Each row was made from one path, in order. Every step used is in the known rows, and no mark comes twice. Write each row's path.
(in the rows, 128 means zero)
Known rows
ditesit, pudup, mutad, vugigo: [121 142 106 133 117 131 124 130 137 112 121 139  72  81 149 133 127 122
 138 130 124 129 121 135 119 109 134 166 138 129 141 137 147]
vugigo, mutad: [132 128 133 136 131 126 119 127 118 121 137 127  94 172 135 129 128 127
 110 141 142 131 123 135 131 119 131 128 136 126 129 132 136]
sovage, lurud, refa, vugigo: [135 134 123 154 125 125 117 125 129 139 121 137 132 176 110  98 119 130
 151 144 145 127 123 122 152 109 136  86 134 129 111 121 125]
refa, vugigo, mutad, mozal: [130 114 133 134 131 127 115 120 102 120 137 127 109 236 129 132 128 134
 134 154 170 126 115 121 156 130 133 146 169 115 121 117 132]
mozal, mutad, vugigo, refa: [ 99 120 137 120 126 123 129 123 122 109 122 120 113 145 123 116 123 120
 163 132 141 119 127 102 121 157 128 163 152 124 123 122 137]
gebev, lurud, refa, vugigo, mutad: [140 120 122 160 140 119 106 130 119 130 125 142  83 188 106  98 128 128
 123 146 147 144 112 139 164 114 131 109 131 127 124 132 121]
gebev, lurud, mutad: [143 127 118 128 132 130 121 131 125 132 134 142 121  78 139 126 130 121
 117 135 109 135 122 139 118 131 123 120 114 134 138 136 123]
ditesit, lurud, banopuf, vugigo: [131 133 123 128 137 131 132 131 112 114 134 132  80 118 124 146 114 122
 116 125  98 134 133 129 120 157 121  91 157 132 138 130 119]
sovage, lurud, ditesit, pudup, mutad: [145 147 106 143 122 135 132 130 133 118 123 146  84 101 190 142 112 123
 105 150 110 124 125 150 119 102 138 118 148 137 137 131 159]
gebev, lurud, mutad, vugigo: [133 132 119 134 125 131 120 131 127 119 131 137  96  60 131 127 131 117
 130 136 112 135 119 126 116 123 126 139 115 137 141 142 129]
sovage, lurud, banopuf, vugigo: [133 137 128 126 128 134 121 131 128 120 132 138  92 112 152 140 112 123
 112 153 119 128 132 137 116 128 119  61 168 136 134 145 134]
pudup, ditesit, lurud, refa, vugigo, mutad: [141 127 111 152 143 116 132 124  93 125 119 141  69 221  97 113 120 127
 124 113 118 138 120 128 161 131 144 113 116 123 119 109 124]
mozal, mutad, lurud, gebev: [119 135 138 121 141 126 144 123 119 128 108 131 133 139 128 129 136 130
 120 130 129 120 124 124 139 126 129 147 138 124 122 129 100]
banopuf, vugigo: [119 130 136 118 136 128 118 133 120 114 129 132  98 124 141 121 128 122
 119 148 128 129 126 132 122 149 128 124 139 130 132 137 126]
lurud, refa: [129 121 123 138 127 124 122 131 128 138 121 129 127 140 107 109 125 129
 140 123 127 136 126 130 135 132 135 111 116 132 117 125 119]
pudup, mutad: [121 128 117 131 121 133 122 130 136 128 125 135 117 117 144 121 126 129
 144 135 139 125 126 135 123 116 127 152 137 127 134 131 128]
sovage, lurud: [130 144 127 138 123 133 133 126 134 134 128 128 126 133 144 127 117 129
 121 141 134 123 129 128 129 111 130  95 131 134 126 135 140]
ditesit, pudup, mutad: [133 138 106 126 123 130 126 130 135 127 124 144  96 101 156 132 126 127
 129 128 122 129 124 149 122 113 131 147 133 126 138 131 141]
gebev, lurud, refa, vugigo, mutad, mozal: [134 110 121 153 137 123 109 126 106 132 127 134  87 222 114 110 123 136
 127 151 160 143 109 131 173 130 133 120 145 124 120 129 123]
gebev, lurud, ditesit, pudup: [151 137 111 137 138 126 133 133 125 116 120 143  84  83 165 148 124 123
  80 131  84 141 120 154 133 125 131 118 128 138 142 136 147]
pudup, mutad, lurud: [117 139 127 128 139 129 129 132 133 129 121 148 129 110 132 118 136 124
 125 129 144 129 123 146 122 109 118 174 124 118 131 135 119]
mutad, mozal: [123 117 127 121 125 132 130 125 115 130 130 120 133 162 135 141 124 136
 132 134 141 126 125 120 137 144 130 140 144 127 125 124 131]
mozal, mutad, lurud, ditesit, pudup: [137 128 124 123 145 120 148 127 112 116 112 141 111 133 144 154 133 120
 109 114 103 131 123 145 125 137 129 159 143 123 123 121 146]
banopuf, vugigo, mutad, mozal: [117 119 139 116 137 130 114 129  98 111 141 123  68 198 157 137 122 129
 105 166 158 131 117 133 134 155 133 137 165 126 129 135 136]
mutad, lurud, refa: [124 131 132 136 144 121 127 133 125 139 117 140 139 134  96 107 135 124
 122 116 130 139 123 140 133 126 126 135  99 123 113 130 110]
sovage, lurud, refa, vugigo, mutad: [138 134 127 161 129 123 111 124 119 133 130 136  97 220 116 100 119 128
 133 156 161 130 118 129 154 100 139  86 142 126 113 124 132]
lurud, mutad, vugigo: [129 129 125 128 120 131 118 128 122 116 135 129 115  83 126 129 133 115
 146 134 121 125 124 116 105 130 132 147 123 132 131 127 130]
lurud, refa, vugigo, mutad: [136 118 129 150 134 118 105 126 114 126 128 136 102 218 100 100 129 127
 140 144 154 136 117 129 154 119 138 119 140 121 113 118 121]
vugigo, refa: [116 129 138 115 138 123 121 128 126 121 132 134 141 133 131 106 121 121
 117 137 133 124 129 124 119 149 127 132 127 121 125 121 127]
lurud, ditesit: [138 119 130 135 132 128 129 130 122 115 125 129 120 126 145 139 125 123
 110 136 112 128 127 130 125 132 134 130 138 133 128 122 135]
sovage, lurud, refa: [132 137 122 146 121 128 128 129 133 144 122 129 125 146 125 109 115 131
 133 135 132 131 127 130 135 115 136  79 117 138 115 132 129]
sovage, lurud, refa, vugigo, mutad, mozal: [134 123 126 153 126 127 113 121 106 134 132 128 105 252 125 113 115 136
 139 161 176 129 114 122 163 118 141  97 157 125 108 120 134]
banopuf, lurud: [136 140 135 127 128 129 131 129 123 127 130 125 124 131 130 127 134 127
 130 121 135 120 135 122 133 129 129 114 112 136 127 120 133]
gebev, lurud, banopuf, vugigo, mutad, mozal: [133 113 127 125 139 131 111 132 103 113 138 136  49 159 156 154 116 131
  89 162 133 144 117 146 136 147 117  96 180 132 143 151 132]
banopuf, vugigo, refa: [107 131 144 106 146 123 111 133 119 108 132 139 109 132 144 100 121 116
 112 157 131 124 127 128 113 169 127 128 139 123 129 130 126]

Which path is each row?
[128 129 131 142 148 118 119 129 123 133 114 149 148 166  81  94 139 124
 138 124 143 137 119 132 149 120 126 141 116 115 109 120 106] => mutad, lurud, refa, vugigo
[117 124 135 125 141 123 144 125 119 130 117 132 141 150 114 133 137 127
 139 114 139 127 125 130 131 135 119 163 135 118 119 127 123] => mozal, mutad, lurud
[106 134 138 120 132 124 119 128 128 108 129 128 113 115 123 108 123 116
 133 139 135 124 126 111 116 144 129 152 130 124 128 128 132] => mutad, vugigo, refa
[142 125 132 112 123 135 125 125  99 132 141 125 143 138 142 141 132 127
 142 129 140 117 130 115 121 153 133 127 121 137 122 109 132] => banopuf, lurud, mutad, mozal
[133 147 145 137 154 122 118 123 111 116 120 147 109 185 125 113 140 123
  90 158 151 123 114 131 154  97 132 141 142 114 124 128  99] => refa, vugigo, mutad, lurud, gebev
[140 135 106 134 118 139 134 127 121 121 125 137  91 133 200 156 107 132
 109 155 125 123 121 143 128 118 140 127 164 136 133 127 161] => sovage, lurud, ditesit, pudup, mutad, mozal
[136 132 130 136 126 125 125 131 120 138 122 126 124 144 110 107 131 128
 141 115 134 127 133 123 138 133 135  97  99 141 115 117 123] => banopuf, lurud, refa
[133 133 139 132 148 125 134 132 120 114 120 141 132 119 133 136 135 117
  92 130 115 130 124 141 122 125 125 150 126 124 124 127 127] => mutad, lurud, ditesit
[132 153 129 134 123 135 134 124 133 131 119 129 119 122 159 126 115 132
 102 157 125 115 128 121 136 101 139  79 135 140 130 137 114] => sovage, lurud, gebev
[139 137 129 144 127 132 134 129 128 120 127 129 117 129 164 139 114 124
 104 149 117 122 129 130 125 115 135  97 142 140 127 129 147] => sovage, lurud, ditesit
[139 129 130 143 131 123 116 128 118 133 122 134 129 175  95  97 135 127
 162 123 146 125 129 115 156 127 136 106 116 131 111 107 119] => banopuf, lurud, refa, vugigo
[129 129 116 147 130 125 138 128 118 136 124 124 110 151  98 115 117 129
 136 107 111 136 128 122 140 144 137 107 107 135 119 118 114] => ditesit, lurud, refa
[126 148 139 124 147 127 134 127 125 126 113 140 134 109 130 123 136 125
  90 137 123 124 123 131 134 110 130 134 117 125 129 135  96] => mutad, lurud, gebev
[136 127 122 160 138 120 122 123 105 126 130 131  86 225  91 105 121 127
 136 127 140 136 119 122 161 130 141 114 133 124 116 110 117] => ditesit, lurud, refa, vugigo, mutad
[128 150 114 124 141 127 133 131 132 128 120 156 108  95 143 129 136 123
 112 122 126 134 121 158 120 106 123 170 120 117 134 134 132] => ditesit, pudup, mutad, lurud
[126 116 132 127 129 129 123 123 105 124 139 119 101 203 144 143 123 135
 113 146 158 129 119 128 140 136 133 140 152 125 125 127 137] => vugigo, mutad, mozal
[ 98 133 129 122 125 129 113 130 136 107 127 137 102 103 140 101 121 117
 147 147 145 121 125 118 111 131 128 174 139 122 134 130 130] => pudup, mutad, vugigo, refa
[122 127 133 113 150 125 109 136 124 110 131 149  89  89 145 119 114 117
  93 154 108 139 126 141 115 162 110  89 154 130 143 145 121] => gebev, lurud, banopuf, vugigo, refa
[138 131 118 124 148 125 136 129  92 107 131 141  29 158 140 155 111 121
  83 124  92 138 128 142 125 149 128  87 149 130 142 132 135] => pudup, ditesit, lurud, banopuf, vugigo, mutad
[143 135 122 137 122 134 130 126 135 133 131 133 126 114 139 147 112 129
 122 134 120 128 134 131 121 107 120  67 154 134 130 135 136] => sovage, lurud, banopuf
[139 122 106 113 133 131 151 122  85 132 132 133 112 141 137 155 117 128
 123 107  96 128 127 119 125 164 138 131 112 130 129 108 131] => pudup, ditesit, lurud, mutad, mozal
[126 131 128 136 142 129 129 134 128 115 119 150 120 108 149 128 134 118
 107 137 126 128 123 147 119 113 124 177 136 123 131 129 127] => pudup, mutad, lurud, ditesit
[121 117 137 113 147 125 130 131 113 116 119 141 106 133 123 145 131 121
 130 126 123 132 128 138 117 153 109 130 171 120 127 136 120] => mozal, mutad, lurud, banopuf, vugigo
[134 147 113 126 139 128 156 122 108 125 111 134  88 123 141 139 116 131
  92 114  81 123 130 119 143 130 145 105 108 136 137 121 108] => pudup, ditesit, lurud, gebev
[114 133 148 102 163 122 114 135 117 109 129 154 121 110 126 116 126 110
  93 144 121 134 128 141 104 158 109 120 148 115 130 135 114] => mutad, lurud, banopuf, vugigo, refa
[147 137 132 120 127 131 123 128 112 130 138 133 138 104 135 127 137 120
 139 125 125 117 134 123 113 135 130 116 107 137 126 113 130] => banopuf, lurud, mutad
[122 114 130 139 142 116 129 125 116 135 108 140 146 194  79 102 140 127
 168 116 150 132 120 124 154 135 125 154 138 114 104 114 110] => mozal, mutad, lurud, refa, vugigo
[134 125 122 126 139 130 117 136 127 118 126 143  76  83 141 139 121 123
 100 143 103 143 125 146 124 141 112  87 155 135 145 152 122] => gebev, lurud, banopuf, vugigo
[140 129 116 137 130 131 140 126 120 127 132 128 110 122 111 152 113 128
 122 106  97 134 135 124 127 137 122  94 145 131 134 120 121] => ditesit, lurud, banopuf
[141 122 123 141 137 129 130 133 127 118 122 136 100 102 152 137 123 123
  92 140 101 136 122 140 134 128 127 120 132 139 138 136 135] => gebev, lurud, ditesit
[120 133 129 122 135 126 112 131 124 112 135 142 108  64 136 106 125 110
 123 147 115 132 120 122 106 145 124 143 115 131 138 135 129] => gebev, lurud, mutad, vugigo, refa
[140 129 144 146 157 120 118 128 106 104 127 147 108 195 127 126 139 115
  92 151 143 130 115 140 144 111 129 162 151 114 121 119 130] => refa, vugigo, mutad, lurud, ditesit
[144 133 108 121 137 127 148 125  98 128 129 140 109 111 131 141 122 120
 120 100  82 128 131 127 117 148 136 121  96 132 133 112 130] => pudup, ditesit, lurud, mutad
[131 121 130 119 134 130 114 133 122 115 130 137  94 109 135 141 123 122
 120 140 113 133 130 135 114 144 118  95 164 130 135 137 123] => lurud, banopuf, vugigo
[148 144 131 133 156 120 130 131 108 107 126 146  81 147 152 148 134 115
  62 136 112 138 117 161 125 115 132 151 130 122 129 130 149] => vugigo, mutad, lurud, ditesit, pudup
